Each row was made from one path, in order. Every step used is in the known rows, and no mark comes twice. Write each row's path.
Known rows
vedota/zome/sugut/ravip/vanuveg/felug/gumom/pizib: [ 0.05,  0.01, -0.12,  0.08, -0.14,  0.29,  0.15,  0.08,  0.19,  0.06,
  0.17,  0.03, -0.18,  0.35, -0.03, -0.23,  0.44, -0.17,  0.11, -0.28,
  0.33,  0.03,  0.32, -0.12,  0.01]
dazav/pizib/pegar: [ 0.06,  0.00,  0.01,  0.07,  0.03,  0.01, -0.10, -0.06,  0.04, -0.15,
 -0.02, -0.15, -0.25,  0.10,  0.08,  0.03,  0.11, -0.07,  0.27, -0.16,
 -0.25, -0.07, -0.23,  0.09,  0.63]
vedota/zome/sugut/ravip/vanuveg: [ 0.12,  0.24,  0.00,  0.09, -0.11,  0.27, -0.13, -0.01,  0.14, -0.04,
  0.04,  0.05,  0.27,  0.09, -0.19, -0.35, -0.10, -0.13, -0.32, -0.23,
 -0.05,  0.06, -0.01, -0.09, -0.26]
pizib/vedota/zome/sugut/ravip: [ 0.07,  0.28, -0.03,  0.13, -0.01,  0.25, -0.27,  0.02,  0.10, -0.25,
  0.22,  0.07,  0.25,  0.02,  0.00, -0.07, -0.11,  0.04, -0.38, -0.24,
 -0.06,  0.21, -0.08, -0.23,  0.21]
sugut/zome/vedota: [-0.14,  0.26,  0.06, -0.11, -0.12, -0.06, -0.21,  0.13, -0.03, -0.45,
  0.12, -0.28,  0.40,  0.06,  0.05,  0.16, -0.05, -0.08,  0.07,  0.15,
 -0.13,  0.05, -0.28, -0.05,  0.01]
gumom/felug/vedota/zome/sugut/ravip: [ 0.04,  0.46, -0.13,  0.22,  0.00,  0.40, -0.32, -0.08,  0.12, -0.06,
  0.19,  0.09,  0.03,  0.19,  0.09, -0.14, -0.18, -0.08, -0.35, -0.30,
 -0.02,  0.15,  0.08, -0.21,  0.20]
ravip/vanuveg/felug/vedota/zome/sugut: [ 0.02,  0.21, -0.19,  0.17, -0.16,  0.11, -0.34, -0.09,  0.02, -0.04,
  0.07,  0.16,  0.14,  0.28,  0.10, -0.05,  0.04,  0.08, -0.08, -0.06,
 -0.10,  0.16, -0.02, -0.13, -0.30]
ravip/vanuveg: [ 0.13,  0.07,  0.04,  0.02, -0.16,  0.11,  0.03,  0.02,  0.11, -0.06,
 -0.03, -0.17,  0.25,  0.09, -0.13, -0.27,  0.04, -0.16,  0.02, -0.07,
  0.06, -0.05, -0.16,  0.12, -0.33]
vanuveg/ravip: [ 0.07,  0.21,  0.04,  0.08, -0.08,  0.21, -0.11, -0.08,  0.14, -0.18,
 -0.25,  0.02,  0.11, -0.02, -0.08, -0.02,  0.08, -0.04,  0.08, -0.07,
  0.29,  0.08, -0.10, -0.18,  0.13]
pegar/pizib/dazav: [-0.02,  0.02,  0.10,  0.01, -0.18, -0.01,  0.09,  0.03, -0.06,  0.02,
 -0.22, -0.51,  0.03, -0.24,  0.12, -0.03,  0.22, -0.09, -0.06, -0.02,
  0.11, -0.41, -0.02, -0.03, -0.01]
vedota/zome/sugut/ravip/vanuveg/felug/gumom/pizib/dazav: [-0.06, -0.01, -0.06,  0.10, -0.21,  0.21,  0.04,  0.08,  0.07,  0.06,
 -0.24, -0.18, -0.14,  0.23,  0.03, -0.27,  0.41,  0.17, -0.09, -0.23,
  0.27, -0.26,  0.31, -0.11, -0.12]
gumom/felug/vedota/zome/sugut: [ 0.03,  0.38, -0.18,  0.20, -0.06,  0.15, -0.27, -0.16,  0.03, -0.10,
  0.10,  0.12,  0.11,  0.32,  0.24,  0.07, -0.09, -0.03, -0.07, -0.13,
 -0.05,  0.15, -0.03, -0.19, -0.04]
sugut/zome: [-0.15,  0.14,  0.23, -0.05, -0.16, -0.07, -0.20,  0.05,  0.11, -0.33,
  0.13, -0.11,  0.30, -0.07,  0.01,  0.00,  0.11, -0.16,  0.08, -0.08,
  0.09,  0.01, -0.04,  0.09,  0.16]
gumom/felug/vedota/zome: [ 0.01,  0.34, -0.07,  0.21, -0.08,  0.06, -0.20, -0.11,  0.07, -0.17,
  0.02,  0.16,  0.01,  0.00,  0.11,  0.08,  0.01, -0.04,  0.07,  0.01,
  0.25,  0.11,  0.08,  0.07,  0.01]
gumom/felug/vedota/zome/sugut/ravip/vanuveg/pizib/pegar: [ 0.11,  0.13, -0.25,  0.14, -0.06,  0.11, -0.14, -0.14,  0.20, -0.12,
 -0.16,  0.14, -0.29,  0.19,  0.09, -0.22,  0.14,  0.20,  0.07, -0.27,
 -0.22,  0.07, -0.05,  0.10,  0.38]
dazav/pizib/vanuveg: [ 0.11,  0.05,  0.10, -0.07,  0.09,  0.13,  0.45, -0.06,  0.14, -0.11,
  0.10, -0.23, -0.13, -0.06, -0.04,  0.04,  0.23, -0.07,  0.16, -0.24,
 -0.12, -0.19, -0.46, -0.02,  0.22]
gumom/pizib: [ 0.06,  0.04,  0.11, -0.01, -0.05,  0.15,  0.21, -0.01,  0.09, -0.20,
  0.08, -0.31, -0.05,  0.05,  0.19, -0.07,  0.24, -0.32,  0.11, -0.16,
  0.28, -0.14,  0.09,  0.12,  0.28]
pegar/pizib/vanuveg/felug/vedota: [-0.02,  0.06, -0.19,  0.12, -0.09,  0.16,  0.00,  0.03,  0.16,  0.04,
  0.16, -0.21, -0.22, -0.11,  0.13,  0.04,  0.33,  0.02,  0.14, -0.14,
  0.00, -0.03, -0.25,  0.07,  0.04]
felug/vedota: [-0.05,  0.19, -0.08,  0.18, -0.16,  0.10, -0.24, -0.10,  0.09, -0.12,
  0.22, -0.20,  0.08,  0.10,  0.12, -0.02,  0.08, -0.13,  0.06, -0.08,
  0.01,  0.00, -0.23,  0.20,  0.12]
dazav/pizib/vedota: [ 0.16, -0.09, -0.09, -0.06,  0.04, -0.06,  0.06, -0.02,  0.12, -0.23,
  0.41, -0.13,  0.04, -0.05, -0.02,  0.16,  0.22,  0.09,  0.14, -0.04,
 -0.16,  0.01, -0.40,  0.11,  0.32]
gumom/felug: [ 0.16,  0.31, -0.05,  0.10,  0.04,  0.30,  0.01,  0.02,  0.09, -0.05,
 -0.01, -0.19, -0.06,  0.27,  0.21, -0.05, -0.09, -0.11,  0.10, -0.11,
  0.23,  0.01,  0.00, -0.09,  0.12]
pegar/pizib: [ 0.11,  0.07,  0.06, -0.04, -0.09,  0.04,  0.20,  0.02,  0.05,  0.02,
  0.20, -0.32,  0.05, -0.23,  0.04,  0.02,  0.18, -0.48,  0.08, -0.04,
  0.10, -0.13, -0.07, -0.05,  0.09]
pizib/pegar/rukub: [ 0.01,  0.08,  0.06,  0.33, -0.23, -0.16, -0.08,  0.04,  0.13, -0.26,
 -0.07, -0.42,  0.03,  0.03,  0.07, -0.08,  0.06, -0.16, -0.04, -0.27,
  0.21,  0.14, -0.26,  0.08,  0.34]
vanuveg/felug/gumom/pizib/pegar: [-0.01, -0.09, -0.09,  0.15, -0.09,  0.10, -0.01,  0.14,  0.14, -0.15,
 -0.11, -0.19, -0.35,  0.30,  0.18, -0.03,  0.41,  0.00,  0.44, -0.26,
  0.19,  0.03,  0.05,  0.04,  0.55]

Write each row's path
[ 0.15,  0.08, -0.12, -0.01, -0.18,  0.14,  0.07, -0.20,  0.15, -0.04,
  0.15,  0.10, -0.02,  0.09, -0.12, -0.33,  0.26, -0.02, -0.13, -0.08,
 -0.09, -0.04, -0.02,  0.10,  0.00] | felug/vedota/zome/sugut/ravip/vanuveg/pizib
[ 0.08, -0.05, -0.09,  0.07, -0.11,  0.03,  0.05,  0.15,  0.21, -0.23,
  0.15,  0.21,  0.04, -0.11, -0.16, -0.04,  0.41,  0.17,  0.06, -0.08,
  0.37,  0.18,  0.15,  0.05, -0.02] | sugut/ravip/vanuveg/felug/gumom/pizib/vedota/zome
[-0.01,  0.20, -0.06,  0.20, -0.17,  0.15, -0.32,  0.00,  0.09, -0.08,
  0.03,  0.23,  0.02, -0.12, -0.11, -0.13,  0.11,  0.08, -0.11,  0.04,
  0.18,  0.13,  0.16,  0.10, -0.15] | sugut/ravip/vanuveg/felug/vedota/zome
[ 0.03,  0.27, -0.12,  0.13,  0.05,  0.37, -0.15, -0.07,  0.13,  0.00,
  0.24,  0.11, -0.15,  0.06, -0.02, -0.11,  0.06,  0.05, -0.29, -0.31,
 -0.19,  0.07, -0.06, -0.22,  0.24] | dazav/pizib/vanuveg/felug/vedota/zome/sugut/ravip
[ 0.08,  0.12, -0.08,  0.04, -0.04, -0.02, -0.07, -0.05,  0.04, -0.33,
  0.15,  0.07,  0.25,  0.12,  0.19,  0.16,  0.10,  0.07, -0.07, -0.14,
 -0.01,  0.17, -0.09, -0.17,  0.07] | gumom/pizib/vedota/zome/sugut
[ 0.00,  0.33, -0.10,  0.22, -0.06,  0.38, -0.42, -0.01,  0.06, -0.05,
  0.18,  0.10,  0.03,  0.14,  0.06, -0.15, -0.06,  0.01, -0.35, -0.20,
 -0.04,  0.18,  0.10, -0.22,  0.15] | vanuveg/felug/vedota/zome/sugut/ravip
[ 0.00, -0.01, -0.16,  0.18, -0.09,  0.17, -0.09,  0.10,  0.20, -0.09,
 -0.12,  0.06, -0.28,  0.30,  0.04, -0.18,  0.33,  0.04,  0.19, -0.38,
  0.08,  0.12,  0.17, -0.05,  0.35] | vedota/zome/sugut/ravip/vanuveg/felug/gumom/pizib/pegar
[ 0.16,  0.10, -0.11,  0.02, -0.03,  0.17, -0.05, -0.05,  0.20, -0.04,
  0.25,  0.13,  0.17,  0.03, -0.25, -0.25,  0.02,  0.00, -0.26, -0.24,
 -0.23,  0.05, -0.15, -0.03, -0.13] | dazav/pizib/vedota/zome/sugut/ravip/vanuveg
[ 0.05,  0.36,  0.05,  0.14, -0.03,  0.33, -0.25, -0.02,  0.04, -0.15,
  0.13,  0.04,  0.20,  0.10,  0.00, -0.15, -0.16, -0.14, -0.39, -0.23,
  0.00,  0.14,  0.05, -0.27,  0.17] | vedota/zome/sugut/ravip
[ 0.06,  0.10, -0.17,  0.16, -0.20,  0.29, -0.09,  0.14,  0.14,  0.15,
  0.17,  0.12,  0.00,  0.47, -0.19, -0.22,  0.29,  0.00,  0.11, -0.14,
  0.22,  0.17,  0.11, -0.25, -0.24] | vedota/zome/sugut/ravip/vanuveg/felug/gumom
[ 0.14, -0.01, -0.16,  0.06, -0.06,  0.26, -0.14,  0.15,  0.17, -0.06,
  0.05,  0.10, -0.05,  0.04, -0.04, -0.23,  0.22,  0.23, -0.17, -0.14,
  0.09,  0.13,  0.16, -0.07, -0.15] | gumom/pizib/vedota/zome/sugut/ravip/vanuveg/felug
[ 0.23, -0.08,  0.01, -0.13, -0.18,  0.05,  0.30, -0.12,  0.09, -0.08,
  0.01, -0.14,  0.02,  0.10, -0.09, -0.28,  0.34, -0.08,  0.14,  0.06,
  0.05, -0.13, -0.13,  0.17, -0.04] | ravip/vanuveg/pizib
[ 0.10,  0.07, -0.15,  0.07, -0.12,  0.19,  0.06,  0.04,  0.28, -0.07,
  0.24,  0.09,  0.18,  0.18, -0.21, -0.29,  0.20, -0.04, -0.13, -0.36,
  0.04,  0.09, -0.02, -0.04, -0.15] | felug/gumom/pizib/vedota/zome/sugut/ravip/vanuveg
[ 0.19,  0.00, -0.19,  0.04, -0.03,  0.24, -0.18,  0.09,  0.13,  0.04,
  0.16,  0.17, -0.08,  0.06, -0.14, -0.20,  0.17,  0.24, -0.15, -0.07,
 -0.10,  0.12,  0.03, -0.11, -0.14] | dazav/pizib/vedota/zome/sugut/ravip/vanuveg/felug
[-0.02,  0.29, -0.10,  0.17, -0.13,  0.06, -0.30, -0.16, -0.02, -0.17,
  0.13,  0.09,  0.23,  0.24,  0.18,  0.08, -0.04, -0.06, -0.09, -0.09,
 -0.10,  0.15, -0.11, -0.15, -0.05] | felug/vedota/zome/sugut
[ 0.01,  0.16, -0.28,  0.21, -0.15,  0.34, -0.39, -0.01,  0.15,  0.13,
  0.21, -0.07, -0.07,  0.26,  0.04, -0.27,  0.09,  0.08, -0.13, -0.18,
 -0.14,  0.08, -0.07,  0.06, -0.13] | zome/sugut/ravip/vanuveg/felug/vedota
[ 0.14,  0.16, -0.09,  0.08, -0.08,  0.19, -0.14,  0.02,  0.19, -0.14,
  0.13,  0.10,  0.32,  0.02, -0.20, -0.27, -0.04,  0.06, -0.31, -0.25,
 -0.11,  0.14, -0.13, -0.05, -0.22] | pizib/vedota/zome/sugut/ravip/vanuveg
[ 0.07, -0.11, -0.09,  0.03, -0.17,  0.21,  0.27,  0.12,  0.19,  0.07,
  0.15, -0.19, -0.21,  0.36,  0.01, -0.20,  0.54, -0.21,  0.36, -0.18,
  0.41, -0.06,  0.19,  0.05,  0.00] | ravip/vanuveg/felug/gumom/pizib
[-0.06,  0.24,  0.03,  0.19, -0.17, -0.04, -0.24, -0.11,  0.00, -0.25,
  0.07,  0.12,  0.17, -0.11,  0.02,  0.09,  0.07, -0.08,  0.03,  0.08,
  0.19,  0.10, -0.01,  0.12,  0.00] | felug/vedota/zome
[ 0.12, -0.05, -0.28,  0.08, -0.13,  0.19, -0.01,  0.10,  0.21,  0.14,
  0.37,  0.18, -0.08,  0.40, -0.24, -0.12,  0.40,  0.13,  0.17, -0.14,
  0.04,  0.16, -0.03, -0.20, -0.11] | dazav/pizib/vedota/zome/sugut/ravip/vanuveg/felug/gumom
[-0.01,  0.32, -0.10,  0.20,  0.00,  0.38, -0.23,  0.01,  0.12, -0.09,
  0.12,  0.08,  0.00,  0.06,  0.03, -0.12, -0.01,  0.11, -0.35, -0.31,
 -0.07,  0.16, -0.05, -0.25,  0.14] | pizib/vanuveg/felug/vedota/zome/sugut/ravip
[ 0.23, -0.09, -0.21, -0.08, -0.09,  0.06,  0.11, -0.03,  0.22, -0.22,
  0.27, -0.07,  0.14,  0.06, -0.07, -0.15,  0.27,  0.26, -0.09, -0.14,
 -0.19,  0.08, -0.35,  0.07,  0.12] | zome/sugut/ravip/vanuveg/pizib/vedota
[ 0.05,  0.03,  0.03, -0.02, -0.22,  0.08,  0.06, -0.11, -0.02, -0.07,
 -0.34, -0.15,  0.04,  0.02, -0.02, -0.31,  0.25,  0.27, -0.25, -0.04,
 -0.01, -0.31,  0.06, -0.02, -0.11] | vedota/zome/sugut/ravip/vanuveg/pizib/dazav
[-0.01,  0.26, -0.10,  0.16,  0.01,  0.40, -0.10,  0.00,  0.17, -0.09,
  0.13,  0.04, -0.11,  0.03,  0.09, -0.14,  0.11,  0.03, -0.31, -0.38,
  0.00,  0.09,  0.07, -0.18,  0.23] | gumom/pizib/vanuveg/felug/vedota/zome/sugut/ravip
[ 0.05,  0.25, -0.11,  0.15, -0.14,  0.26, -0.23, -0.08,  0.18, -0.01,
  0.13,  0.07,  0.22,  0.10, -0.16, -0.34, -0.06, -0.11, -0.31, -0.26,
 -0.12,  0.06, -0.06,  0.01, -0.25] | felug/vedota/zome/sugut/ravip/vanuveg
[ 0.07, -0.09,  0.05, -0.06, -0.26,  0.00,  0.18, -0.08, -0.02, -0.06,
 -0.37, -0.36, -0.01,  0.03,  0.01, -0.27,  0.35,  0.23, -0.01,  0.07,
  0.07, -0.42, -0.06,  0.15, -0.12] | ravip/vanuveg/pizib/dazav
[ 0.09,  0.01, -0.26,  0.15, -0.19,  0.20, -0.10,  0.18,  0.20,  0.05,
  0.25,  0.15,  0.07,  0.40, -0.20, -0.14,  0.34,  0.18,  0.12, -0.15,
  0.16,  0.25, -0.03, -0.22, -0.21] | pizib/vedota/zome/sugut/ravip/vanuveg/felug/gumom
[ 0.01,  0.12, -0.21,  0.20, -0.16,  0.30, -0.34,  0.02,  0.17,  0.09,
  0.17, -0.08, -0.10,  0.09, -0.03, -0.28,  0.14,  0.06, -0.08, -0.10,
  0.01,  0.05, -0.04,  0.19, -0.09] | sugut/ravip/vanuveg/felug/vedota
[ 0.12, -0.12, -0.30,  0.04, -0.07,  0.18,  0.09,  0.15,  0.31, -0.10,
  0.37, -0.09, -0.02,  0.27, -0.01, -0.11,  0.44,  0.17,  0.08, -0.34,
  0.09,  0.13, -0.11, -0.01,  0.11] | zome/sugut/ravip/vanuveg/felug/gumom/pizib/vedota
[ 0.12,  0.03, -0.07,  0.06, -0.10,  0.04, -0.07, -0.08,  0.11, -0.22,
 -0.21,  0.08, -0.11,  0.09, -0.01, -0.23,  0.16,  0.14,  0.02, -0.20,
 -0.20,  0.05, -0.08,  0.03,  0.36] | vedota/zome/sugut/ravip/vanuveg/pizib/pegar
[ 0.08,  0.14,  0.01, -0.02,  0.00,  0.16,  0.33, -0.04,  0.27, -0.11,
 -0.27, -0.05, -0.03, -0.36, -0.12,  0.05,  0.27, -0.08,  0.12, -0.25,
  0.21, -0.03, -0.29, -0.26,  0.09] | pegar/pizib/vanuveg/ravip
[ 0.09,  0.03,  0.02,  0.01, -0.08, -0.21,  0.05,  0.05,  0.06, -0.32,
  0.15,  0.09,  0.25, -0.43, -0.04,  0.25,  0.21, -0.02,  0.04,  0.09,
  0.18,  0.13, -0.09, -0.02,  0.02] | pegar/pizib/vedota/zome
[ 0.09, -0.04,  0.00,  0.03, -0.09, -0.03,  0.00, -0.05,  0.04, -0.29,
 -0.20, -0.17, -0.20,  0.09,  0.16, -0.04,  0.24,  0.09,  0.27, -0.07,
 -0.08,  0.00, -0.19,  0.12,  0.62] | vanuveg/pizib/pegar
